Each row was made from one walk, in order. Every step used is in the known rows, and no mark comes twice. Write each row's walk.
Known rows:
zuroz-sapa: [-56.5  17.2  59.6  -2.7 -15.2 -15.2  -2.3  22.8  -3.7  16.3   6.7  13.9
  -7.1 -14.0  59.1   2.5 -12.4 -38.8  50.2  29.3 -18.1  29.2]
zuroz-sapa-sevo-sebepo: [ -0.9  23.7  66.4   9.5 -19.3 -28.0   3.6  12.7   1.8  -1.0  13.0   4.0
   1.4 -20.6  50.1  -9.8 -10.5 -15.4  29.5  20.7 -21.4   2.2]
bona-zuroz-sapa-sevo-sebepo: [  1.6  20.1  63.2  11.2 -24.8 -24.3  -0.5   7.3   1.8  -1.9  12.0   9.3
   5.0 -21.7  44.4  -3.6  34.0 -16.0  24.5  24.2 -19.2   1.7]
sevo-sapa-zuroz: [ -4.8  21.4  55.4  -5.2 -50.6 -20.2 -14.7  18.5  -5.4  26.0  -1.1   9.2
  -4.6 -28.1  20.2  -9.7 -52.9 -17.8  59.6  16.1 -20.4  33.0]
sebepo-bona-zuroz: [-32.3  10.9  73.5  -4.1 -20.8  -2.1 -26.9  44.4 -20.6  19.2 -11.6  26.1
   3.9 -13.8   0.2 -15.6  25.2 -27.3  23.1  22.1  -3.3  20.4]
sevo-bona-sapa-zuroz: [-22.1  19.8  50.7  -2.3 -45.8 -23.7  -9.2  -2.1 -11.0  23.2  -8.9  -7.1
  -6.9  -3.9  13.4 -18.3 -47.1 -26.3  -4.2  36.9 -16.4 -30.6]
sebepo-bona: [-35.5   8.2  73.9  -2.6 -11.5  -6.1 -17.8  51.6 -20.6  21.1 -13.3  15.4
  -2.7 -10.5   8.9 -19.5 -12.3 -25.7  34.9  18.1  -3.2  15.6]
bona-kadun-sapa-sevo-sebepo: [  2.9  47.2  50.5   6.4 -20.9 -20.1  19.4  -4.4   1.5  -1.2  -4.6   8.3
   4.0 -36.5  77.5  -7.3  -7.8   0.3  23.1  29.2 -31.1   6.3]
bona-zuroz-sapa-sevo: [-12.7  18.7  61.5  12.3 -23.0 -16.5 -11.3  15.5  -4.8  16.3 -14.0  20.1
   3.4 -12.6  56.0   3.7  27.9 -38.5  38.7  39.6 -21.0   7.8]
sevo-sebepo: [-31.7  19.2  56.8  -8.5 -26.1  -9.9 -11.1  43.8   3.4  -1.5  21.4   2.1
   3.5 -24.3  18.9  -3.6 -11.7  -5.0  32.8  15.2 -26.3   7.0]
zuroz-sapa-bona: [-56.3  19.1  60.4  -0.6 -10.0  -9.3  -4.1  21.5  -4.7  17.3   6.4  25.0
  -0.1  -9.9  61.1   1.3 -17.4 -36.1  78.6  42.8 -37.2  33.0]
zuroz-sapa-sevo: [-17.3  18.0  65.1   8.5 -13.9 -24.0  -3.8  21.5  -6.1  17.5 -16.2  13.2
  -4.8 -13.5  60.8  -0.9 -15.1 -40.3  49.3  37.3 -20.7   4.8]
bona-kadun: [-47.2  14.5  52.4  -6.4 -26.3   5.3   6.6  43.1  -5.4  22.3  -7.0  15.8
   0.7 -14.6  80.8   4.1 -23.6 -31.3  41.8  36.3 -30.4  16.8]
sevo-bona-kadun-sapa-zuroz: [-27.7  44.5  46.4  -0.6 -50.0 -16.5   4.4  -3.1  -9.1  21.1 -13.5  -6.6
  -5.0 -24.7  76.5 -19.8 -60.3 -25.4  -0.8  43.5 -34.8  26.4]
sapa-sevo-bona: [  3.4  12.3  59.5  13.2 -23.0 -19.0 -19.4  42.6  -8.9  16.3 -23.1 -11.7
  -4.2  -6.7  29.1 -28.0 -15.1 -29.2  -0.4  55.5 -31.3 -14.7]
sebepo-sevo-sapa-bona-zuroz: [ 32.9  18.1  46.3   3.6 -29.5   1.6 -18.3  12.4  -6.3  25.6   0.9  30.0
   7.7 -21.0  11.3  13.2  29.9 -18.8  70.3  45.8 -34.9  44.2]
bona-zuroz: [-41.7  12.7  54.6  -4.1 -34.3   0.2 -27.1  46.4  -6.5  18.1  -8.0  13.9
   6.7 -13.2  22.6   6.1  25.3 -29.3  44.3  35.9 -20.7   9.5]
sevo-sebepo-bona: [-22.3  16.5  77.3  -5.1 -15.4 -10.0 -11.2  43.6 -11.2   1.3  18.9   5.1
   2.3 -18.6  -1.6 -29.0  -9.1  -1.7  16.5   2.7  -6.1  14.1]
kadun-sapa-zuroz: [-31.8  45.8  42.4  -7.2 -45.6 -21.2 -13.1  15.3  -4.8  19.9 -16.7   8.3
  -0.6 -31.5  26.1  -0.2 -57.0 -21.7  59.7  17.9 -27.6  24.4]
kadun-sapa-bona-zuroz: [-45.1  42.3  46.7  -0.1 -21.6  -1.7 -22.3  10.4  -4.2  12.5 -11.6  27.8
  11.3 -23.7  28.4   7.5  24.5 -21.9  69.7  50.8 -44.4  35.6]

Which walk is each row?
[  9.2  22.3  57.5   7.4 -20.4 -24.7   2.0  -0.7   2.5   1.8  -0.7   9.2
   4.6 -12.6  14.4  -8.9   7.7  -0.4  22.0  24.6 -12.0 -50.5] => bona-sapa-sevo-sebepo
[ 28.2  17.8  50.7  -3.9 -24.7 -10.0 -10.7  20.8  -4.6  23.9   1.5   9.3
  -2.3 -24.6  18.9   5.7  -8.2 -16.2  51.7  24.7 -17.0  32.6] => sebepo-sevo-sapa
[-41.3  11.4  71.7  -2.4 -10.5 -12.2  -7.4   4.7 -25.2  21.4  -9.6  26.0
  -1.6  -5.9   4.1 -13.6  -0.4 -23.4  25.7  18.3   8.4 -19.3] => sebepo-bona-sapa
[ 17.4   9.9  45.1   0.0 -33.4  -3.4 -26.4  35.7  -8.9  18.1  -6.1  -2.6
  -0.8  -7.0   9.9  -4.5  27.2 -31.6 -10.1  49.1 -25.3   5.6] => sebepo-sevo-bona-zuroz
[  5.1  10.3  76.0  14.8  -3.3 -22.5 -10.5   3.2 -21.0  23.1 -30.7  28.1
   2.6  -3.1   5.2 -17.5   4.8 -27.3  22.3  26.5   9.7 -39.1] => sebepo-bona-sapa-sevo
[-36.2   8.4  71.7  -4.3 -16.7   2.5   7.1  39.0 -21.6  22.7 -11.8  23.4
  -2.6  -9.0  59.9 -16.6 -18.1 -28.0  24.5  22.3  -8.7  23.0] => sebepo-bona-kadun
[-36.9  44.1  38.1  -3.7 -48.2 -11.9   5.7   5.5  -8.0  22.3 -19.5  16.3
  -2.6 -31.6  77.5   3.8 -63.4 -21.8  48.0  23.4 -30.5  30.1] => bona-kadun-sapa-zuroz
[ 15.2  47.5  70.0  10.4  -7.0 -27.5  -6.3   5.3 -11.0  -1.1  -8.9   4.7
   4.1 -35.0   5.9 -31.4  -3.9   6.9  16.1   7.8  -9.4   9.6] => kadun-sapa-sevo-sebepo-bona
[-41.4  11.4  52.3  -2.2 -26.8   8.1 -25.4  48.1  -6.9  15.1  -6.7  25.0
  11.5  -9.1  19.2   7.3  22.4 -28.1  70.0  48.9 -41.3  16.2] => sapa-bona-zuroz
[  2.9  44.7  50.3  11.8 -24.9 -22.8 -21.5   0.9  -9.4  13.1 -26.6  -4.4
   2.4 -24.8  30.4 -22.7  29.0 -25.9 -10.0  61.0 -33.3   2.8] => kadun-sapa-sevo-bona-zuroz
[  4.8  39.6  34.1  -3.6 -23.3  -9.2   8.1  -0.4 -11.6  21.2  -8.6  -4.9
  -5.8 -24.6  77.3  -6.1 -17.2 -23.0  -9.5  52.5 -33.2  28.4] => sebepo-sevo-bona-kadun-sapa
[ 10.4  20.1  84.2  14.4  -4.3 -28.2   2.4  11.4 -11.2   2.0   8.7  13.6
  -3.0 -19.5  28.6 -28.8  -5.7 -10.1  13.4   4.3  -2.2   5.7] => zuroz-sapa-sevo-sebepo-bona
[-27.5  40.5  65.1  -3.7 -15.1 -12.3  13.4  -0.3 -15.9   2.9   9.8  12.8
   5.7 -35.5  59.6 -26.4 -10.0   5.1   9.4   7.8 -10.3  37.7] => sevo-sebepo-bona-kadun-sapa
[ -6.1  19.2  66.6  13.9 -14.4 -28.0  -5.0  14.1 -10.1  13.3 -10.7  -8.6
  -8.9 -11.0  61.9 -25.3 -12.7 -39.3  -3.6  53.2 -29.3   0.5] => zuroz-sapa-sevo-bona
[-45.8  35.1  63.1  -3.9 -12.1  -5.8   5.5   6.9 -22.4  19.1 -16.7  24.1
  -0.1 -26.3  67.4 -16.8 -15.9 -19.6  27.2  25.6 -10.0  39.6] => sebepo-bona-kadun-sapa
[-29.8  17.0  49.2  -6.9 -43.4 -18.8  -7.9   4.3  -9.5  21.4 -14.2  15.1
  -1.0  -7.5  10.3   4.1 -42.1 -26.5  50.3  21.2  -8.6 -30.2] => bona-sapa-zuroz
[-21.7  22.9  59.0  -0.1 -21.5  -9.0 -11.9  24.4  -3.4  25.1   5.0  21.4
   2.5 -22.9  31.8  -8.7 -13.1 -17.4  80.8  42.0 -38.1  43.2] => sevo-sapa-bona
[-12.9  45.1  61.6  -3.0 -40.4 -20.0  12.8 -10.6 -18.0   3.8   6.4  15.1
   0.8 -35.3  46.1 -28.2 -54.7   3.8  17.7  -6.0 -14.7  31.2] => sevo-sebepo-bona-kadun-sapa-zuroz
[-52.4  43.5  43.2  -6.4 -21.2  -5.8  11.8   7.8  -9.0  19.3 -13.3  14.5
   1.6 -31.0  90.8   4.3 -19.6 -25.7  43.5  36.9 -29.7  34.3] => bona-kadun-sapa
[ 25.2  14.3  78.3  11.3 -21.0 -15.8 -20.5  31.4 -11.4  -3.0  -4.5  14.1
  10.3 -17.8 -10.5 -27.7  38.3  -2.5   7.6  11.1  -7.2 -13.2] => sapa-sevo-sebepo-bona-zuroz
[-45.2  17.9  61.1  -0.1 -31.7 -14.0 -12.5  12.6 -10.7  14.9   7.8  -2.1
  -3.1 -12.2  55.1 -16.5  28.1 -40.9  -9.3  50.0 -22.2  26.7] => sevo-bona-zuroz-sapa
[ 21.9  41.6  34.0  -2.6 -46.2 -14.7   3.4  -6.0 -11.1  19.9 -17.5  -4.4
  -7.1 -26.3  63.4  -4.7 -60.3 -24.8   0.0  39.7 -37.9  23.5] => sebepo-sevo-bona-kadun-sapa-zuroz
[-16.1  21.2  58.7   2.4 -29.8  -3.2 -18.2  16.6  -6.4  22.8   3.5  28.5
  11.6 -21.5  21.5   0.3  29.1 -20.9  70.1  46.8 -37.4  43.5] => sevo-sapa-bona-zuroz
[-44.9  13.9  53.4  -1.0 -21.9  11.5   4.7  39.9  -4.7  21.5  -7.6  27.7
   7.4  -5.9  81.5   6.1 -23.5 -29.2  71.1  50.9 -45.2  19.9] => sapa-bona-kadun
[  4.6  14.4  49.9   2.0 -26.4 -11.9 -11.0   7.4 -12.2  16.3   4.2  -0.1
  -5.6 -10.6  44.8  -1.5  28.0 -39.6 -11.6  46.9 -23.5  27.7] => sebepo-sevo-bona-zuroz-sapa
[-43.8  14.4  77.5  -0.6 -16.8  -9.9 -15.0  14.5 -22.1  16.2   3.0  27.1
  -0.4 -13.6  34.7 -12.5  29.6 -38.7  27.0  19.2   2.4  37.5] => sebepo-bona-zuroz-sapa
[-29.1  18.2  80.0  -1.6 -18.8 -15.1  -4.1   9.4 -12.7  -0.1  26.9  16.0
   2.5 -19.8  25.2 -22.0  32.9 -13.0   6.3   3.0   5.5  34.9] => sevo-sebepo-bona-zuroz-sapa
